What can hang from each mark:
gigoral: butumeb
pepag: povuf vifudi
faluk: kovo rosal vifudi zuzeki
defo: berin kovo
mugid: lirop
buvusu: povuf rosal
lirop: faluk mugid
butumeb: faluk
kovo: defo faluk
tato: zoka
povuf: tato
zoka: tato
zuzeki: faluk
rosal: faluk

Each row was made from one small tree. Brackets hold a mark, then the marks that hang from it, in alphabetical order. Every link used is in the known rows. Write each row's tree.
In the rows, 128 means zero.
Known rows:
(rosal faluk): [96, 113, 175, 161, 149, 130, 104, 88, 90, 122, 139, 121, 65, 71, 114, 121, 143, 134, 94, 135, 119, 130, 101, 89, 87, 122, 149, 82, 117, 84]
(faluk (kovo defo) rosal): [150, 109, 135, 132, 138, 118, 111, 129, 184, 141, 132, 128, 97, 59, 122, 171, 148, 152, 80, 115, 67, 113, 116, 101, 124, 83, 133, 121, 92, 81]
(pepag povuf): [120, 123, 168, 139, 160, 118, 90, 104, 146, 122, 156, 119, 75, 68, 97, 124, 132, 126, 104, 116, 114, 121, 108, 89, 60, 121, 166, 92, 103, 99]
(kovo (defo berin) (faluk rosal zuzeki)): [172, 132, 140, 188, 156, 135, 120, 152, 155, 138, 165, 125, 70, 67, 148, 138, 158, 129, 122, 127, 94, 114, 128, 96, 139, 112, 141, 135, 96, 85]
(gigoral butumeb): [132, 98, 154, 161, 147, 137, 105, 106, 100, 131, 146, 116, 70, 75, 118, 147, 130, 124, 103, 127, 109, 122, 121, 91, 77, 111, 167, 78, 101, 87]
(defo (kovo faluk)): [96, 127, 169, 184, 162, 124, 111, 120, 107, 120, 147, 120, 75, 66, 132, 117, 162, 148, 89, 133, 91, 117, 98, 94, 95, 132, 161, 77, 109, 90]
(povuf (tato zoka)): [83, 128, 141, 171, 147, 120, 94, 106, 116, 124, 145, 117, 87, 45, 121, 129, 129, 153, 87, 142, 93, 114, 112, 89, 93, 125, 150, 103, 112, 89]
(mugid (lirop faluk)): [102, 103, 152, 178, 142, 134, 124, 118, 125, 121, 159, 121, 85, 95, 111, 123, 115, 143, 94, 138, 111, 122, 118, 84, 96, 123, 172, 76, 131, 87]
(buvusu (povuf tato) (rosal (faluk zuzeki))): [113, 114, 164, 173, 137, 111, 100, 95, 144, 144, 145, 131, 51, 65, 131, 117, 132, 132, 67, 132, 96, 134, 132, 88, 100, 154, 107, 82, 130, 84]
(butumeb (faluk (kovo (defo berin)) vifudi zuzeki)): [148, 110, 143, 132, 148, 140, 126, 143, 134, 144, 158, 136, 76, 69, 103, 143, 96, 145, 112, 119, 94, 125, 113, 83, 155, 104, 139, 127, 112, 74]
(faluk (kovo defo) rosal vifudi zuzeki): [152, 114, 118, 132, 136, 134, 125, 125, 171, 142, 138, 135, 111, 67, 127, 185, 109, 139, 89, 122, 71, 116, 118, 90, 143, 92, 133, 141, 96, 75]
(buvusu rosal): [122, 115, 139, 145, 156, 118, 104, 95, 181, 146, 148, 117, 81, 81, 119, 138, 139, 132, 88, 141, 107, 124, 130, 92, 71, 120, 140, 85, 102, 94]
(povuf tato): [108, 125, 158, 170, 144, 125, 96, 99, 109, 127, 149, 118, 89, 60, 131, 138, 146, 151, 79, 136, 98, 119, 110, 89, 92, 123, 151, 109, 118, 94]
(zoka tato): [93, 107, 166, 160, 153, 130, 112, 103, 134, 141, 148, 112, 103, 58, 115, 135, 150, 138, 87, 133, 119, 120, 124, 85, 106, 118, 138, 91, 107, 84]
(buvusu (povuf tato) (rosal (faluk vifudi zuzeki))): [113, 109, 156, 169, 135, 119, 106, 88, 151, 147, 137, 136, 66, 66, 127, 130, 100, 135, 74, 132, 104, 136, 126, 89, 116, 148, 112, 88, 134, 80]
(lirop mugid): [102, 124, 152, 172, 158, 135, 114, 96, 146, 130, 149, 108, 84, 76, 118, 142, 123, 145, 97, 133, 113, 128, 104, 89, 63, 107, 165, 96, 107, 92]
(butumeb (faluk rosal vifudi zuzeki)): [131, 135, 147, 145, 155, 145, 121, 97, 161, 145, 153, 134, 100, 87, 120, 131, 73, 122, 89, 120, 97, 121, 119, 84, 112, 123, 147, 124, 125, 78]
(gigoral (butumeb (faluk kovo zuzeki))): [142, 100, 160, 143, 141, 144, 119, 126, 93, 144, 160, 131, 56, 84, 112, 127, 101, 133, 91, 121, 85, 122, 120, 75, 106, 118, 150, 80, 113, 76]
(defo berin (kovo (faluk rosal))): [150, 121, 165, 184, 159, 132, 116, 145, 149, 136, 137, 117, 77, 63, 130, 127, 158, 148, 110, 120, 103, 111, 111, 111, 118, 126, 151, 97, 96, 94]
(faluk (kovo (defo berin)) rosal vifudi zuzeki): [181, 105, 121, 135, 139, 139, 129, 143, 179, 148, 139, 132, 103, 63, 121, 185, 113, 137, 112, 122, 88, 116, 123, 98, 159, 90, 128, 150, 86, 80]
(zuzeki (faluk kovo vifudi)): [127, 88, 149, 136, 138, 140, 119, 102, 143, 139, 115, 140, 100, 70, 76, 159, 102, 146, 91, 135, 97, 117, 101, 89, 113, 84, 166, 78, 106, 81]
(pepag (povuf tato) vifudi): [120, 140, 153, 130, 156, 118, 91, 111, 127, 126, 146, 126, 87, 62, 119, 122, 104, 147, 81, 127, 112, 115, 113, 93, 69, 123, 161, 91, 146, 97]
(zuzeki (faluk rosal vifudi)): [134, 111, 142, 149, 145, 142, 113, 89, 180, 142, 113, 135, 109, 72, 91, 159, 95, 127, 89, 129, 104, 111, 111, 99, 102, 85, 169, 95, 111, 81]
(lirop (faluk kovo zuzeki) mugid): [114, 110, 158, 173, 149, 140, 138, 128, 122, 150, 154, 126, 76, 87, 103, 142, 109, 152, 91, 145, 88, 129, 113, 74, 98, 112, 159, 69, 128, 80]
(mugid (lirop (faluk kovo rosal vifudi zuzeki))): [138, 97, 131, 161, 129, 147, 146, 127, 163, 138, 148, 135, 108, 102, 115, 153, 74, 146, 88, 134, 90, 116, 124, 81, 135, 117, 153, 102, 126, 79]
(kovo (defo berin) faluk): [148, 118, 153, 186, 158, 127, 111, 149, 131, 131, 160, 121, 62, 62, 130, 135, 164, 146, 130, 130, 107, 121, 114, 100, 135, 105, 155, 111, 99, 88]
(kovo defo faluk): [114, 126, 150, 182, 157, 121, 108, 128, 121, 124, 160, 124, 72, 67, 139, 134, 160, 148, 105, 130, 87, 121, 108, 91, 119, 105, 159, 102, 110, 84]
(lirop faluk): [104, 111, 170, 170, 158, 127, 115, 110, 112, 141, 148, 127, 90, 84, 100, 131, 135, 134, 96, 140, 103, 128, 118, 88, 91, 117, 168, 62, 132, 85]
(faluk (kovo (defo berin)) vifudi): [156, 89, 134, 135, 141, 131, 119, 141, 151, 140, 136, 128, 93, 59, 100, 181, 121, 157, 121, 123, 104, 122, 106, 101, 150, 83, 144, 123, 90, 84]
(mugid (lirop (faluk kovo))): [117, 87, 150, 165, 134, 133, 132, 128, 132, 129, 152, 126, 85, 93, 104, 134, 113, 158, 86, 135, 96, 120, 116, 83, 115, 117, 161, 72, 127, 85]
(defo berin kovo): [127, 112, 163, 157, 159, 126, 105, 133, 118, 123, 141, 109, 79, 54, 109, 130, 170, 138, 112, 129, 117, 118, 109, 104, 93, 124, 154, 98, 90, 95]

Which tree is each row?
[148, 122, 139, 188, 157, 143, 125, 145, 121, 132, 168, 128, 73, 68, 135, 145, 129, 134, 137, 137, 110, 122, 115, 89, 153, 112, 153, 128, 103, 83]  (kovo (defo berin) (faluk vifudi zuzeki))
[150, 126, 152, 185, 158, 146, 128, 139, 141, 137, 143, 124, 86, 68, 134, 137, 127, 137, 119, 129, 105, 113, 112, 101, 138, 132, 152, 114, 98, 88]  (defo berin (kovo (faluk rosal vifudi zuzeki)))
[120, 120, 157, 182, 154, 136, 127, 112, 173, 155, 133, 119, 92, 89, 111, 144, 102, 150, 90, 130, 98, 126, 114, 95, 88, 100, 169, 78, 136, 84]  (lirop (faluk rosal) mugid)
[140, 90, 165, 140, 140, 138, 115, 122, 110, 146, 146, 129, 62, 81, 105, 135, 101, 149, 91, 112, 90, 123, 113, 85, 107, 108, 157, 71, 114, 78]  (gigoral (butumeb (faluk kovo)))
[153, 89, 148, 138, 139, 128, 111, 143, 144, 136, 124, 132, 72, 50, 80, 151, 154, 145, 106, 129, 95, 114, 111, 95, 126, 74, 156, 93, 90, 81]  (zuzeki (faluk (kovo (defo berin))))
[178, 101, 135, 135, 139, 123, 115, 148, 191, 147, 132, 125, 90, 56, 114, 173, 153, 153, 102, 113, 85, 114, 122, 109, 138, 81, 130, 131, 81, 86]  (faluk (kovo (defo berin)) rosal)
[127, 115, 140, 177, 141, 141, 131, 120, 148, 126, 163, 124, 97, 101, 126, 127, 106, 126, 87, 136, 99, 115, 133, 81, 102, 131, 159, 97, 129, 84]  (mugid (lirop (faluk rosal zuzeki)))
[112, 105, 148, 142, 136, 136, 122, 114, 92, 125, 139, 136, 73, 62, 116, 152, 115, 141, 99, 136, 94, 130, 99, 79, 141, 105, 134, 110, 115, 69]  (rosal (faluk (kovo defo) vifudi zuzeki))
[140, 141, 139, 184, 155, 128, 116, 130, 148, 131, 165, 128, 80, 71, 154, 137, 153, 130, 98, 131, 73, 114, 124, 89, 124, 112, 143, 125, 109, 80]  (kovo defo (faluk rosal zuzeki))
[142, 111, 153, 127, 145, 137, 125, 109, 184, 158, 132, 139, 104, 80, 104, 151, 72, 158, 80, 109, 82, 120, 106, 96, 131, 101, 143, 110, 121, 78]  (butumeb (faluk kovo rosal vifudi))
[135, 101, 158, 150, 137, 133, 118, 137, 89, 127, 147, 128, 52, 58, 114, 138, 159, 138, 112, 134, 103, 128, 111, 83, 136, 110, 127, 113, 100, 76]  (rosal (faluk (kovo (defo berin)) zuzeki))
[131, 116, 171, 186, 163, 131, 114, 145, 115, 128, 148, 115, 67, 60, 123, 118, 169, 149, 117, 129, 113, 116, 105, 103, 112, 132, 158, 87, 98, 96]  (defo berin (kovo faluk))
[147, 103, 139, 132, 133, 125, 109, 126, 178, 140, 114, 137, 96, 56, 95, 162, 140, 144, 79, 121, 69, 108, 115, 96, 122, 67, 150, 100, 98, 75]  (zuzeki (faluk (kovo defo) rosal))
[140, 102, 130, 161, 130, 132, 134, 148, 157, 129, 158, 130, 89, 88, 124, 145, 114, 145, 83, 131, 76, 113, 129, 81, 138, 107, 147, 107, 125, 76]  (mugid (lirop (faluk (kovo defo) rosal zuzeki)))
[136, 131, 144, 179, 153, 122, 110, 128, 164, 135, 149, 126, 81, 69, 147, 144, 152, 145, 97, 123, 79, 115, 115, 101, 126, 98, 151, 115, 110, 83]  (kovo defo (faluk rosal))
[178, 96, 126, 132, 136, 132, 123, 143, 198, 151, 122, 130, 103, 59, 111, 191, 112, 156, 112, 111, 92, 117, 113, 111, 158, 75, 135, 138, 89, 82]  (faluk (kovo (defo berin)) rosal vifudi)
[137, 95, 149, 145, 137, 141, 125, 132, 96, 130, 138, 133, 64, 61, 108, 156, 120, 142, 118, 133, 110, 131, 104, 86, 155, 104, 131, 118, 108, 72]  (rosal (faluk (kovo (defo berin)) vifudi zuzeki))
[141, 98, 139, 144, 139, 127, 125, 135, 168, 157, 122, 142, 109, 75, 103, 179, 96, 158, 92, 122, 75, 123, 113, 99, 156, 80, 152, 95, 129, 72]  (lirop (faluk (kovo defo) rosal vifudi))
[134, 122, 159, 188, 163, 144, 126, 140, 105, 129, 154, 121, 76, 67, 128, 128, 137, 135, 125, 138, 116, 118, 105, 94, 129, 139, 157, 101, 100, 90]  (defo berin (kovo (faluk vifudi zuzeki)))
[97, 116, 160, 161, 149, 145, 118, 83, 82, 123, 147, 129, 79, 77, 118, 133, 109, 120, 103, 145, 122, 132, 104, 79, 104, 130, 149, 101, 121, 77]  (rosal (faluk vifudi zuzeki))
[152, 118, 141, 141, 144, 134, 125, 113, 165, 146, 151, 130, 98, 76, 125, 155, 140, 130, 77, 130, 74, 113, 126, 86, 102, 115, 126, 117, 89, 86]  (faluk kovo rosal zuzeki)
[139, 129, 132, 153, 152, 145, 122, 91, 166, 140, 148, 128, 114, 81, 129, 161, 101, 113, 96, 131, 100, 117, 123, 89, 99, 117, 147, 130, 101, 85]  (faluk rosal vifudi zuzeki)
[130, 112, 164, 185, 161, 139, 122, 137, 120, 130, 139, 119, 77, 64, 119, 134, 135, 152, 123, 130, 118, 119, 97, 106, 129, 125, 164, 94, 102, 92]  (defo berin (kovo (faluk vifudi)))
[153, 133, 161, 187, 161, 138, 123, 146, 137, 132, 152, 118, 74, 65, 139, 121, 161, 133, 111, 129, 99, 111, 119, 101, 120, 139, 146, 108, 94, 92]  (defo berin (kovo (faluk rosal zuzeki)))
[104, 96, 143, 175, 141, 141, 129, 111, 133, 124, 152, 125, 100, 98, 106, 139, 82, 146, 102, 137, 120, 123, 112, 85, 113, 118, 176, 82, 138, 83]  (mugid (lirop (faluk vifudi)))
[116, 129, 151, 188, 160, 147, 128, 102, 115, 133, 168, 131, 88, 86, 135, 134, 114, 129, 111, 147, 103, 123, 108, 81, 112, 133, 161, 103, 113, 86]  (kovo (faluk vifudi zuzeki))
[112, 105, 150, 168, 148, 149, 145, 122, 132, 154, 144, 131, 87, 92, 97, 160, 72, 156, 100, 144, 95, 132, 104, 75, 118, 108, 165, 78, 133, 76]  (lirop (faluk kovo vifudi zuzeki) mugid)
[121, 100, 137, 174, 137, 142, 131, 112, 168, 134, 142, 127, 111, 99, 113, 147, 74, 144, 94, 129, 109, 118, 120, 93, 122, 112, 169, 96, 135, 83]  (mugid (lirop (faluk rosal vifudi)))
[137, 122, 149, 184, 156, 140, 125, 100, 169, 147, 140, 131, 102, 85, 135, 149, 102, 144, 101, 126, 97, 117, 108, 100, 120, 113, 157, 105, 114, 88]  (kovo (faluk rosal vifudi))
[116, 83, 143, 163, 132, 140, 137, 123, 138, 132, 146, 131, 100, 96, 100, 151, 81, 161, 95, 133, 104, 121, 109, 84, 132, 110, 166, 79, 131, 82]  (mugid (lirop (faluk kovo vifudi)))
[152, 117, 156, 181, 155, 139, 124, 138, 158, 139, 130, 121, 90, 65, 125, 144, 126, 151, 119, 119, 110, 112, 104, 113, 137, 121, 156, 106, 102, 91]  (defo berin (kovo (faluk rosal vifudi)))
[147, 101, 151, 138, 136, 132, 115, 109, 176, 147, 113, 136, 99, 68, 89, 153, 131, 142, 74, 126, 80, 108, 115, 96, 101, 83, 151, 86, 96, 83]  (zuzeki (faluk kovo rosal))
[119, 134, 151, 182, 157, 138, 124, 116, 134, 130, 142, 128, 98, 71, 143, 136, 123, 137, 90, 132, 84, 112, 108, 93, 116, 134, 153, 104, 111, 83]  (defo (kovo (faluk rosal vifudi zuzeki)))
